Each row was made from one small tree. The marks that hang from a mark follow it in brackets, in alphabetical order. Every link used is in the known rows. Write each row's tree.
Known rows:
foso[sisur]: -.01, -.09, .02, .15, -.14, .03, -.34, -.04, .45, .52, .24, .17, -.08, -.19, -.01, .03, .05, .04, .11, -.03, .17, -.09, .02, -.08, .16
pobu[geru sisur[susaz]]: -.06, -.26, .02, .05, .06, .16, .18, .28, .12, .29, -.11, -.13, .19, -.07, .01, .04, -.46, .05, .22, .00, -.02, -.14, -.04, -.03, .03
semile[pobu[geru sisur]]: -.09, -.14, -.06, .10, -.02, .12, -.05, .16, .12, .47, -.09, -.13, .08, -.27, -.04, .08, -.17, .04, .04, -.03, .13, -.19, -.14, -.09, -.15
foso[vonipof]: -.10, .05, .05, .23, -.22, .01, -.19, -.26, .43, .19, .03, .06, .23, -.23, .05, .32, .32, .01, -.04, -.04, .15, -.17, .02, -.13, .13
rige[susaz[firik]]: -.05, -.37, .00, .36, -.34, .03, .07, -.19, .00, .55, -.04, .09, -.15, -.16, .05, -.03, .03, .15, -.12, .14, .08, -.13, -.15, -.13, .27
nabi[vonipof]: -.05, -.20, .02, .18, -.33, .08, -.04, -.25, .51, .38, -.07, .20, .38, -.15, .11, .08, .20, -.01, -.10, -.07, .11, -.13, -.12, -.18, .16
nabi[vonipof[foso]]: -.01, -.22, -.01, .06, -.39, .10, -.12, -.20, .49, .16, .01, .29, .37, -.10, .04, .04, .19, -.03, .03, -.09, .05, .02, -.10, -.17, .10
nabi[vonipof[foso[sinib]]]: .00, -.16, -.03, .16, -.40, -.02, -.21, -.26, .34, -.10, -.03, .34, .34, -.07, .02, .05, .19, -.04, -.01, -.11, .03, .06, -.04, -.11, .09
siti[sisur[foso[vonipof] pobu[semile] susaz]]: .02, .18, .03, -.19, .29, .06, .10, .00, -.19, .10, -.06, -.08, -.15, .17, -.05, -.06, .08, -.11, -.02, -.02, .08, .14, .08, .09, -.06
difova[sisur[foso[sinib] pobu[geru] susaz[firik]]]: .02, .01, -.02, -.15, -.01, -.19, -.02, -.08, -.37, -.32, -.02, .03, .03, .02, .05, -.22, -.01, .02, -.20, .13, -.05, .06, -.10, .06, .03
pobu[semile sisur[foso susaz[firik]]]: -.05, -.29, -.06, .03, .39, .00, .27, .24, -.06, .18, -.11, -.19, .10, .16, .03, -.19, -.46, .17, -.03, -.05, -.13, -.08, -.01, .07, .12
siti[sisur[pobu[semile] susaz]]: -.01, -.04, .00, -.10, .19, .10, .05, .08, -.14, .45, -.04, .05, -.24, .03, -.09, -.13, -.13, -.17, -.01, -.03, .13, -.06, -.02, .07, -.03
pobu[geru semile sisur[foso[vonipof] susaz]]: -.12, -.02, -.02, -.01, .39, .13, .34, .37, -.02, .00, -.23, -.31, .44, .15, .06, -.03, -.49, .21, .24, -.01, -.18, -.02, .13, .02, .12
difova[sisur[foso[sinib] pobu[geru semile] susaz]]: -.02, .09, -.06, -.24, .14, -.09, .07, .10, -.30, -.38, -.13, -.03, .12, .13, .07, -.22, -.01, .05, -.03, .06, -.06, .08, -.01, .06, .03
sisur[foso[vonipof]]: .02, .05, .05, .02, -.14, -.01, -.03, -.09, .31, .09, .04, -.05, .11, -.03, .10, .16, .43, .06, -.01, -.01, .12, .06, .03, -.08, .07
siti[sisur[foso[sinib vonipof] pobu[geru]]]: .03, .24, -.01, .00, .06, -.03, -.16, -.02, -.22, .08, -.08, -.01, -.05, .03, -.05, -.06, .18, -.12, .02, .00, .09, .16, .11, .10, -.03
semile[pobu[geru]]: -.06, -.09, -.03, .05, -.22, .11, -.03, .08, .12, .54, -.03, .00, .01, -.35, .02, .10, .02, .01, -.07, .05, .19, -.21, -.13, -.13, -.09
sisur[foso pobu[geru semile]]: .03, .09, -.08, -.29, .10, .10, .24, .36, -.07, .36, -.10, -.11, .02, .12, .10, -.18, .14, .02, .02, .06, -.07, -.02, .00, -.03, .00
sisur[foso susaz]: .11, -.13, .10, -.20, -.09, .06, .28, .08, .09, .05, .03, -.04, -.18, .12, .12, .02, .14, .02, -.02, .04, .12, .10, -.05, -.03, -.04
foso[sinib sisur[susaz] vonipof]: -.04, .28, .09, .33, -.04, -.15, -.39, -.39, .15, -.43, .13, .15, -.02, -.08, -.05, .35, .09, .02, .00, -.07, .08, .04, .24, .02, .10
vonipof[foso[sinib sisur[pobu susaz[firik]]] nabi]: .14, -.03, -.01, -.01, -.27, -.08, -.35, -.19, .15, -.55, .41, .27, -.38, .02, -.21, -.10, .24, -.22, .19, -.07, -.09, .10, -.01, .09, -.09
difova[sisur[pobu[semile] susaz[firik]]]: -.10, -.10, -.06, -.07, .09, -.10, -.05, -.14, -.12, .06, .01, .08, .09, -.08, .01, -.18, -.11, .02, -.23, .06, .00, -.20, -.17, -.01, .12
semile[pobu[sisur[foso susaz]]]: .02, -.09, .00, -.10, .07, .07, .11, .08, .03, .10, -.04, -.18, -.19, -.04, -.03, .10, .03, .01, -.05, -.07, .16, .03, -.15, -.04, -.31
pobu[geru sisur[foso]]: -.02, -.22, -.03, .00, .06, .12, .11, .38, .16, .37, -.10, -.19, .24, .00, .05, -.11, -.23, .12, .24, .00, -.03, .00, -.02, -.03, .06

Write each row's tree:
-.02, .42, .04, .17, .08, -.11, -.29, -.35, .17, -.69, .18, .05, -.14, .08, -.13, .21, .34, -.13, .13, -.12, -.09, .01, .19, .07, -.03
foso[sinib sisur[pobu[semile] susaz] vonipof[nabi]]
.03, -.01, .06, .08, .08, -.04, .05, -.06, .16, -.54, -.02, -.18, .01, .18, -.04, .13, .12, -.01, .17, -.14, -.03, .11, .03, .07, -.10
pobu[sisur[foso[sinib vonipof[nabi]] susaz]]
.07, .41, .07, -.21, .01, -.04, .21, -.05, -.31, -.55, -.10, -.11, -.10, .19, .07, .19, .31, -.08, -.08, .06, -.07, .18, .11, .03, -.18
sisur[foso[sinib vonipof] pobu[geru] susaz]
.07, .01, .10, .15, -.12, -.18, .09, -.31, -.02, -.57, .11, -.03, -.07, .07, .03, .09, .22, -.02, -.15, .02, -.04, .08, .03, .09, .05
sisur[foso[sinib vonipof[nabi]] susaz[firik]]
.05, .29, .05, -.07, .02, -.13, .18, -.14, -.46, -.46, -.07, -.08, -.09, .11, .05, .10, .13, -.03, -.28, .12, -.14, .09, .07, .06, -.07
sisur[foso[sinib vonipof] pobu[geru] susaz[firik]]
-.07, -.13, -.01, .01, .03, .15, .11, .16, .02, .28, -.10, -.16, .00, -.20, -.04, .13, -.26, .02, .02, -.01, .09, -.15, -.13, -.07, -.21
semile[pobu[geru sisur[susaz]]]
.08, .02, -.09, -.02, -.21, .00, -.38, .06, .27, -.33, .29, .22, -.13, .00, -.19, -.17, .20, -.16, .41, -.09, -.13, .08, .07, .07, .00
vonipof[foso[sinib sisur[pobu[geru semile]]] nabi]
.05, -.15, .02, .00, .13, -.04, .10, .11, -.02, -.22, -.09, -.11, -.11, .16, .00, .03, -.10, .04, .08, -.10, .03, .11, .00, .07, -.09
pobu[sisur[foso[sinib] susaz]]
.02, -.14, .01, .00, .13, .03, .21, .32, -.13, -.15, -.17, -.18, .10, .13, .04, -.03, -.37, .09, .19, -.01, -.08, .08, .05, .06, -.02
pobu[geru sisur[foso[sinib] susaz]]
.08, .30, .05, -.06, .01, -.20, .09, -.29, -.38, -.53, .00, -.03, -.26, .15, .03, .15, .34, -.07, -.36, .04, -.07, .11, .03, .06, -.13
sisur[foso[sinib vonipof] pobu susaz[firik]]
-.03, .04, -.01, .00, .16, .03, -.03, .06, -.07, .40, .13, .08, -.11, -.05, -.02, -.10, -.32, .02, -.04, .09, -.09, -.16, .04, -.01, .12
foso[sisur[pobu[geru semile] susaz[firik]]]
-.03, .05, -.04, .11, -.01, .02, -.05, .04, .10, -.12, -.05, -.23, .09, -.13, -.06, .11, .12, .01, .13, -.06, .03, .00, -.04, .00, -.21
semile[pobu[geru sisur[foso[sinib vonipof[nabi]]]]]
-.03, .14, -.04, .16, .15, -.14, -.15, -.02, -.31, -.03, .05, .15, -.17, -.01, -.05, -.08, -.34, .01, -.11, .04, -.13, -.10, .14, .09, .12
foso[sinib sisur[pobu[geru semile] susaz[firik]]]
.01, .02, -.08, -.14, -.08, .10, -.28, .17, .17, .23, .19, .21, -.03, -.06, -.09, -.13, -.03, -.02, .25, -.02, -.04, .04, .05, -.05, .03
vonipof[foso[sisur[pobu[geru semile]]]]
.03, .10, .06, -.08, .15, .02, .09, -.05, -.32, .22, -.02, -.07, -.10, .03, -.04, -.10, -.08, -.10, -.13, .09, .02, .12, .03, .09, -.01
siti[sisur[foso[vonipof] pobu[geru] susaz[firik]]]
.09, .09, .01, -.40, .18, .07, .38, .19, -.15, .00, -.05, -.11, -.27, .28, .07, -.06, .21, -.05, -.09, .02, -.02, .06, -.03, .01, -.15
sisur[foso pobu[semile] susaz]
.01, -.08, -.03, .19, -.33, -.03, -.37, -.27, .40, -.11, .09, .38, .29, -.06, -.02, .02, .13, -.01, .07, -.12, .01, .12, .03, -.10, .11
nabi[vonipof[foso[sinib sisur]]]
-.09, -.28, -.06, .02, .39, .08, .38, .44, -.18, .29, -.19, -.24, .30, .10, .06, -.24, -.73, .22, .09, .05, -.22, -.11, .03, .07, .19
pobu[geru semile sisur[foso susaz[firik]]]
-.06, -.02, .00, .04, .11, .05, .14, .04, -.11, .11, -.08, -.24, .08, -.14, -.02, .11, -.20, .09, -.10, .04, .01, -.04, -.08, -.02, -.17
semile[pobu[geru sisur[foso[vonipof] susaz[firik]]]]
-.04, .04, -.01, -.21, .10, .15, .32, .24, -.13, .25, -.11, -.04, -.05, .04, .05, .00, -.14, -.07, -.01, .07, -.06, -.20, -.03, -.04, -.03
sisur[pobu[geru semile] susaz]
.09, .02, .04, -.29, .00, .02, .36, .13, -.32, .12, .00, -.07, -.22, .09, .09, -.11, -.01, -.04, -.22, .17, -.09, .03, -.09, .00, -.08
sisur[foso pobu[geru] susaz[firik]]
.05, .14, .01, .15, -.01, -.19, -.30, -.25, -.19, -.14, .18, .22, -.40, -.04, -.08, .03, -.01, -.08, -.18, -.01, .01, -.03, .05, .06, -.01
foso[sinib sisur[pobu susaz[firik]]]
-.05, .24, -.04, -.08, -.05, -.16, -.24, -.14, -.08, -.38, -.05, -.01, .25, -.03, .05, -.03, .37, .04, -.04, .04, .01, .09, -.01, -.01, .03
difova[sisur[foso[sinib vonipof] pobu[geru]]]
.06, -.11, -.01, .12, -.20, -.13, -.38, -.13, .00, -.22, .25, .33, -.20, -.08, -.11, -.03, -.15, -.01, .06, -.03, .02, .10, .08, .05, .08
vonipof[foso[sinib sisur[susaz[firik]]]]
